In the rows, 128 means zero.
Known rows, with every way that one mark hangs from another:
kipov(menak(resiv) tema(mobabo(tekaz))): | 102 | 117 | 103 | 128 | 127 | 109 | 155 | 127 | 130 | 150 | 116 | 121 | 114 | 137 | 166 | 134 | 104 | 138 | 127 | 107 | 147 | 122 | 159 | 135 | 131 | 125 |
tema(mobabo(tekaz(kipov(duzip(resiv))))): | 139 | 143 | 119 | 122 | 116 | 111 |  86 | 125 | 116 | 129 | 122 | 125 | 154 | 133 |  99 | 137 | 125 | 142 | 123 | 108 | 133 | 109 | 154 | 146 | 143 | 123 |
resiv(menak tekaz(kipov)): |  53 | 105 | 120 | 130 |  99 | 134 | 148 | 145 | 141 | 128 |  69 | 137 | 128 | 126 | 117 | 122 | 107 | 128 | 140 | 128 | 143 | 135 | 139 | 147 | 125 | 134 |
tekaz(kipov(duzip(resiv(menak)))): |  99 | 131 | 128 | 122 |  97 | 138 | 121 | 140 | 126 | 108 | 116 | 119 | 151 | 131 |  98 | 131 | 122 | 130 | 120 | 123 | 125 | 133 | 142 | 147 | 129 | 130 |
menak(kipov(duzip) resiv): | 126 | 109 | 111 | 108 | 108 | 133 | 107 | 146 | 119 | 125 | 119 | 121 | 145 | 155 | 137 | 121 |  99 | 122 |  92 | 132 | 109 | 112 | 133 | 126 | 128 | 122 |
tema(mobabo(tekaz(kipov(menak)))): | 105 | 125 | 111 | 128 | 132 | 104 | 112 | 138 | 118 | 135 |  82 | 128 | 124 | 129 | 121 | 150 | 117 | 124 | 130 | 120 | 152 | 126 | 155 | 135 | 133 | 126 |
tekaz(kipov(tema)): | 104 | 104 | 112 | 155 | 105 | 116 | 100 | 128 | 114 | 134 | 128 | 137 | 151 | 118 | 131 | 151 | 117 | 144 | 126 | 124 | 119 | 142 | 122 | 125 | 118 | 133 |
tekaz(kipov(duzip(mobabo(tema)) menak)): |  78 | 122 | 145 | 145 | 120 | 126 | 110 | 142 | 122 | 104 |  86 | 114 | 148 | 118 | 122 | 146 | 141 | 127 | 122 | 127 | 108 | 138 | 128 | 143 | 138 | 122 |
tema(mobabo(tekaz(kipov(menak(resiv))))): | 100 | 124 |  94 | 128 | 132 | 101 | 122 | 142 | 116 | 142 |  85 | 124 | 123 | 148 | 121 | 137 | 106 | 126 | 117 | 119 | 151 | 112 | 161 | 129 | 140 | 130 |
resiv(menak tekaz(kipov) tema(mobabo)): |  76 | 112 | 106 | 130 |  95 | 136 | 148 | 134 | 142 | 151 |  72 | 134 | 135 | 134 | 134 | 107 | 116 | 166 | 157 | 122 | 154 | 134 | 159 | 146 | 128 | 127 |
tekaz(kipov(duzip(resiv(menak(mobabo))))): |  89 | 136 | 116 | 112 |  91 | 133 | 120 | 147 | 132 |  94 | 105 | 114 | 151 | 121 | 106 | 137 | 118 | 125 | 124 | 128 | 134 | 130 | 153 | 136 | 121 | 128 |
tekaz(kipov(duzip menak tema(mobabo))): | 108 | 132 | 133 | 120 | 114 | 134 | 123 | 130 | 117 | 130 | 100 | 130 | 134 | 128 | 137 | 137 | 126 | 146 | 135 | 118 | 119 | 139 | 148 | 133 | 140 | 122 |
duzip(mobabo resiv(tekaz)): |  78 | 113 | 137 | 140 |  87 | 112 | 148 | 137 | 171 | 105 | 130 | 113 | 174 | 117 | 124 | 128 | 127 | 161 | 133 | 125 | 144 | 132 | 153 | 147 | 119 | 126 |
tekaz(kipov(duzip tema(mobabo))): | 127 | 126 | 128 | 124 | 103 | 132 |  91 | 117 | 110 | 137 | 115 | 139 | 153 | 121 | 130 | 134 | 127 | 155 | 127 | 114 | 103 | 127 | 135 | 134 | 142 | 123 |
tekaz(kipov): | 106 | 108 | 114 | 141 | 111 | 113 | 102 | 145 | 114 | 124 |  97 | 132 | 151 | 127 | 113 | 149 | 119 | 128 | 119 | 136 | 122 | 141 | 127 | 127 | 123 | 137 |
tema(mobabo(tekaz)): | 132 | 119 | 120 | 117 | 125 | 105 | 104 | 126 | 124 | 139 |  96 | 129 | 136 | 118 | 140 | 146 | 121 | 126 | 127 | 117 | 133 | 123 | 142 | 147 | 132 | 125 |
kipov(duzip(mobabo) tema): | 103 | 115 | 163 | 128 | 100 | 131 | 109 | 122 | 142 | 110 | 135 | 118 | 165 | 104 | 156 | 142 | 128 | 157 | 131 | 112 |  87 | 133 | 115 | 152 | 121 | 114 |
mobabo(tema): | 125 |  98 | 121 | 146 | 115 | 117 | 115 | 124 | 112 | 133 | 103 | 128 | 150 | 105 | 152 | 147 | 144 | 115 | 118 | 130 | 102 | 146 | 113 | 150 | 133 | 135 |
duzip(mobabo(tekaz(kipov(menak)) tema)): |  66 | 108 | 123 | 172 | 133 |  98 |  97 | 132 | 125 | 114 | 103 | 114 | 143 | 108 | 123 | 163 | 134 | 119 | 122 | 117 | 133 | 126 | 122 | 144 | 122 | 121 |
resiv(tekaz(kipov(duzip tema(mobabo)))): | 115 | 125 | 134 | 126 | 100 | 132 | 111 | 122 | 124 | 144 | 102 | 147 | 152 | 128 | 132 | 116 | 124 | 165 | 145 | 113 | 113 | 122 | 141 | 142 | 149 | 126 |
resiv(menak(kipov(duzip))): |  88 | 109 | 132 |  98 | 102 | 152 | 125 | 141 | 136 | 111 |  95 | 123 | 125 | 123 | 140 | 134 | 108 | 106 | 113 | 128 | 121 | 133 | 130 | 148 | 111 | 114 |
duzip(mobabo resiv): |  87 | 113 | 133 | 138 |  90 | 110 | 133 | 136 | 160 |  97 | 141 | 104 | 175 | 112 | 126 | 148 | 132 | 148 | 119 | 129 | 133 | 138 | 147 | 141 | 111 | 125 |
kipov(duzip(resiv(menak(mobabo) tekaz))): |  94 | 136 | 139 |  94 |  86 | 141 | 159 | 145 | 159 |  98 | 101 | 113 | 148 | 117 | 134 | 117 | 118 | 131 | 142 | 122 | 136 | 130 | 157 | 159 | 125 | 124 |
tema(mobabo): | 126 | 113 | 122 | 107 | 108 | 118 | 127 | 131 | 130 | 134 |  83 | 132 | 143 | 118 | 148 | 138 | 128 | 134 | 123 | 132 | 122 | 139 | 147 | 139 | 136 | 129 |
tekaz(kipov(menak(resiv))): |  82 | 111 | 100 | 139 | 120 | 114 | 144 | 161 | 116 | 125 |  85 | 120 | 130 | 152 | 119 | 135 | 106 | 121 | 113 | 140 | 140 | 137 | 147 | 118 | 129 | 141 |
tekaz(kipov(tema(mobabo))): | 110 | 111 | 105 | 143 | 102 | 117 | 101 | 119 | 116 | 143 | 116 | 142 | 149 | 118 | 134 | 143 | 125 | 153 | 125 | 121 | 123 | 134 | 139 | 123 | 131 | 129 |

Rows:
| 142 | 125 | 145 | 106 | 104 | 136 | 113 | 112 | 123 | 136 | 119 | 133 | 151 | 114 | 162 | 132 | 130 | 153 | 132 | 111 |  94 | 133 | 135 | 150 | 140 | 119 |
kipov(duzip tema(mobabo))
| 101 | 106 |  70 | 121 | 115 |  99 |  96 | 152 | 131 | 116 | 117 | 115 | 135 | 136 | 149 | 147 |  82 | 105 |  98 | 132 | 155 |  97 | 144 | 109 | 103 | 119 |
menak(kipov mobabo(tekaz) resiv)
| 126 |  99 |  77 | 125 | 102 | 123 | 118 | 137 | 126 | 151 | 123 | 121 | 147 | 157 | 157 | 118 | 104 | 153 | 105 | 134 | 139 | 119 | 155 | 115 | 120 | 122 |
menak(kipov resiv(tema(mobabo)))
|  72 | 123 | 149 | 140 | 109 | 129 | 118 | 138 | 134 | 105 | 113 | 115 | 147 | 118 | 132 | 146 | 123 | 150 | 133 | 118 | 114 | 140 | 131 | 135 | 122 | 118 |
tekaz(kipov(duzip(mobabo) menak tema))
| 109 | 114 | 158 | 132 | 111 | 128 | 100 | 125 | 128 | 108 | 104 | 116 | 167 | 103 | 145 | 141 | 146 | 132 | 118 | 122 |  82 | 131 | 111 | 161 | 138 | 118 |
kipov(duzip(mobabo(tema)))
| 111 | 123 | 138 | 116 | 117 | 136 | 160 | 140 | 124 | 129 | 120 | 113 | 129 | 142 | 163 | 124 | 109 | 137 | 125 | 115 | 109 | 138 | 138 | 144 | 133 | 127 |
kipov(duzip menak(resiv) tema)
|  88 | 127 | 166 | 130 | 127 | 122 | 124 | 130 | 144 | 108 | 129 | 104 | 137 | 110 | 155 | 151 | 117 | 141 | 143 | 101 | 116 | 130 | 125 | 159 | 114 | 109 |
kipov(duzip(mobabo(tekaz)) menak tema)
|  98 | 109 | 115 | 113 | 100 | 137 | 152 | 131 | 142 | 140 |  85 | 118 | 131 | 120 | 160 | 125 | 122 | 148 | 143 | 124 | 135 | 148 | 150 | 156 | 117 | 123 |
resiv(menak tema(mobabo))
|  85 | 110 | 116 | 151 | 114 | 118 | 131 | 141 | 121 | 127 | 112 | 127 | 132 | 123 | 137 | 152 | 116 | 136 | 132 | 128 | 136 | 153 | 136 | 126 | 116 | 133 |
tekaz(kipov(menak tema))
| 147 | 137 | 122 | 147 | 121 | 111 |  81 | 134 | 111 | 126 | 153 | 111 | 166 | 140 |  99 | 139 | 117 | 152 | 137 | 106 | 131 | 121 | 131 | 154 | 120 | 125 |
mobabo(tekaz(kipov(duzip(resiv(tema)))))
| 135 | 133 | 125 | 116 | 126 | 114 |  77 | 127 | 107 | 134 |  94 | 133 | 143 | 129 | 112 | 140 | 122 | 134 | 125 | 111 | 119 | 111 | 139 | 146 | 144 | 121 |
tema(mobabo(tekaz(kipov(duzip))))
| 120 | 121 | 107 | 131 | 125 | 101 |  85 | 128 | 113 | 139 |  94 | 135 | 140 | 126 | 115 | 148 | 119 | 132 | 125 | 117 | 137 | 117 | 143 | 136 | 134 | 127 |
tema(mobabo(tekaz(kipov)))
| 130 | 119 | 108 | 122 | 122 | 117 |  63 | 129 | 114 | 109 | 116 | 119 | 144 | 104 | 154 | 157 | 119 |  95 | 113 | 119 | 120 | 108 | 120 | 137 | 115 | 109 |
menak(kipov(duzip) mobabo(tekaz tema))
|  89 | 123 | 145 | 121 | 116 | 130 | 158 | 156 | 145 | 111 | 102 |  89 | 149 | 148 | 151 | 120 | 114 | 153 | 131 | 125 | 113 | 135 | 142 | 149 | 124 | 119 |
kipov(duzip(mobabo) menak(resiv(tema)))
| 111 | 112 |  87 | 140 | 104 | 116 | 136 | 141 | 125 | 163 |  95 | 132 | 154 | 162 | 133 |  98 | 109 | 177 | 133 | 126 | 140 | 117 | 158 | 127 | 142 | 138 |
menak(resiv(tekaz(kipov) tema(mobabo)))
| 130 | 118 | 120 | 142 |  93 | 118 | 150 | 137 | 149 | 134 | 143 | 115 | 171 | 136 | 135 | 117 | 125 | 172 | 153 | 123 | 146 | 147 | 152 | 152 | 116 | 135 |
duzip(resiv(tekaz tema))
| 102 | 114 | 115 | 133 |  92 | 132 | 163 | 137 | 149 | 122 | 139 | 104 | 152 | 125 | 137 | 130 | 121 | 149 | 140 | 123 | 150 | 153 | 151 | 158 | 103 | 131 |
duzip(resiv(menak tema))
| 103 | 116 | 113 | 155 |  89 | 116 | 131 | 127 | 139 | 132 | 151 | 134 | 166 | 127 | 116 | 126 | 121 | 165 | 139 | 118 | 148 | 135 | 149 | 134 | 124 | 137 |
duzip(resiv(tekaz(kipov(tema))))
| 105 | 130 | 142 | 120 | 122 | 131 | 125 | 156 | 114 | 110 |  82 | 119 | 135 | 136 | 114 | 142 | 120 | 121 | 128 | 132 | 117 | 146 | 135 | 137 | 132 | 130 |
tekaz(kipov(duzip menak))
| 130 | 113 | 123 | 126 | 102 | 123 | 141 | 132 | 141 | 154 |  92 | 130 | 154 | 132 | 157 | 111 | 126 | 173 | 157 | 124 | 134 | 141 | 151 | 151 | 131 | 129 |
resiv(tekaz tema(mobabo))
| 123 | 139 | 153 | 105 | 112 | 133 | 161 | 151 | 136 | 101 | 117 | 102 | 142 | 133 | 130 | 136 | 129 | 126 | 131 | 126 | 127 | 153 | 154 | 154 | 127 | 128 |
kipov(duzip(resiv) menak)
|  43 | 111 | 104 | 119 |  93 | 128 | 148 | 154 | 151 | 111 |  56 | 132 | 128 | 114 | 132 | 129 | 104 | 121 | 144 | 135 | 156 | 131 | 151 | 134 | 115 | 131 |
resiv(menak(mobabo) tekaz(kipov))
| 145 | 139 | 118 | 127 |  98 | 128 | 100 | 132 | 117 | 129 | 130 | 120 | 173 | 142 | 107 | 125 | 135 | 168 | 130 | 120 | 123 | 132 | 154 | 140 | 137 | 127 |
tekaz(kipov(duzip(resiv(tema(mobabo)))))
| 124 | 106 | 108 | 121 | 103 | 135 | 106 | 129 | 119 | 135 | 151 | 127 | 145 | 145 | 155 | 123 |  98 | 138 |  97 | 120 | 104 | 112 | 127 | 124 | 122 | 118 |
menak(kipov(duzip tema) resiv)
| 140 | 133 | 124 | 139 | 101 | 127 |  99 | 139 | 115 | 119 | 142 | 114 | 175 | 142 | 104 | 130 | 129 | 160 | 132 | 122 | 118 | 138 | 138 | 142 | 126 | 130 |
tekaz(kipov(duzip(resiv(tema))))
| 136 | 122 | 127 | 111 |  98 | 134 | 103 | 136 | 130 | 109 | 145 | 118 | 159 | 133 | 125 | 137 | 120 | 128 | 107 | 129 | 122 | 130 | 141 | 135 | 117 | 119 |
menak(kipov(duzip(resiv)))
| 101 | 132 | 124 |  89 | 117 | 126 | 164 | 167 | 134 | 100 |  74 | 100 | 128 | 140 | 157 | 130 | 107 | 112 | 122 | 136 | 124 | 132 | 153 | 133 | 128 | 128 |
kipov(duzip menak(mobabo resiv))
|  88 | 120 | 164 | 127 | 121 | 131 | 138 | 139 | 135 | 100 |  87 | 104 | 144 | 109 | 152 | 144 | 146 | 121 | 126 | 125 | 101 | 144 | 126 | 160 | 134 | 117 |
kipov(duzip(mobabo(tema)) menak)
| 119 | 116 | 115 | 107 |  95 | 133 |  92 | 133 | 134 | 104 | 130 | 122 | 149 | 106 | 172 | 151 | 106 | 126 | 120 | 127 | 118 | 126 | 131 | 119 | 102 | 109 |
menak(kipov(duzip tema) mobabo)
|  57 | 107 | 113 | 131 |  93 | 136 | 145 | 122 | 143 | 146 |  85 | 147 | 125 | 118 | 138 | 117 | 113 | 151 | 145 | 115 | 145 | 129 | 152 | 141 | 132 | 128 |
resiv(menak tekaz(kipov(tema(mobabo))))
| 128 | 113 | 119 | 132 | 117 | 109 | 105 | 109 | 125 | 148 | 129 | 134 | 139 | 109 | 159 | 149 | 118 | 145 | 135 | 105 | 127 | 124 | 135 | 145 | 125 | 121 |
kipov(tema(mobabo(tekaz)))
| 132 | 108 |  94 | 124 | 107 | 116 | 140 | 138 | 125 | 153 | 107 | 118 | 151 | 150 | 156 | 115 | 114 | 160 | 122 | 129 | 124 | 129 | 152 | 134 | 132 | 134 |
menak(resiv(tema(mobabo)))
|  82 | 117 | 147 | 143 |  98 | 128 | 105 | 128 | 139 | 123 | 116 | 135 | 165 | 121 | 126 | 125 | 120 | 168 | 143 | 114 | 110 | 123 | 125 | 144 | 132 | 121 |
resiv(tekaz(kipov(duzip(mobabo) tema)))
|  94 | 101 | 100 | 114 |  96 | 142 | 134 | 131 | 143 | 139 |  99 | 122 | 128 | 126 | 161 | 128 | 113 | 142 | 129 | 129 | 149 | 138 | 154 | 139 | 106 | 114 |
resiv(menak(kipov) tema(mobabo))
|  81 | 104 | 119 | 176 | 124 |  97 |  70 | 122 | 120 | 119 | 116 | 121 | 160 | 103 | 120 | 160 | 136 | 126 | 117 | 114 | 120 | 116 | 112 | 145 | 125 | 121 |
duzip(mobabo(tekaz(kipov) tema))
|  49 |  97 | 101 | 115 |  84 | 138 | 147 | 135 | 164 | 117 |  97 | 132 | 122 | 103 | 173 | 132 |  94 | 125 | 139 | 128 | 159 | 128 | 148 | 129 |  96 | 115 |
resiv(menak(kipov(tema) mobabo) tekaz)
| 100 |  99 |  92 | 124 |  92 | 118 | 104 | 134 | 141 | 111 | 131 | 126 | 145 | 101 | 176 | 160 | 104 | 124 | 117 | 134 | 140 | 133 | 136 | 108 |  90 | 116 |
menak(kipov(tema) mobabo)
|  98 |  93 |  93 | 125 | 104 | 120 | 134 | 147 | 137 | 140 | 109 | 133 | 139 | 154 | 142 | 112 |  92 | 131 | 106 | 135 | 139 | 114 | 143 | 120 | 123 | 130 |
menak(kipov resiv(tekaz))
|  70 | 110 | 117 | 175 |  91 | 109 | 116 | 124 | 147 | 115 | 133 | 124 | 181 | 113 | 110 | 131 | 147 | 157 | 125 | 122 | 137 | 125 | 145 | 142 | 134 | 131 |
duzip(mobabo(tema) resiv(tekaz(kipov)))
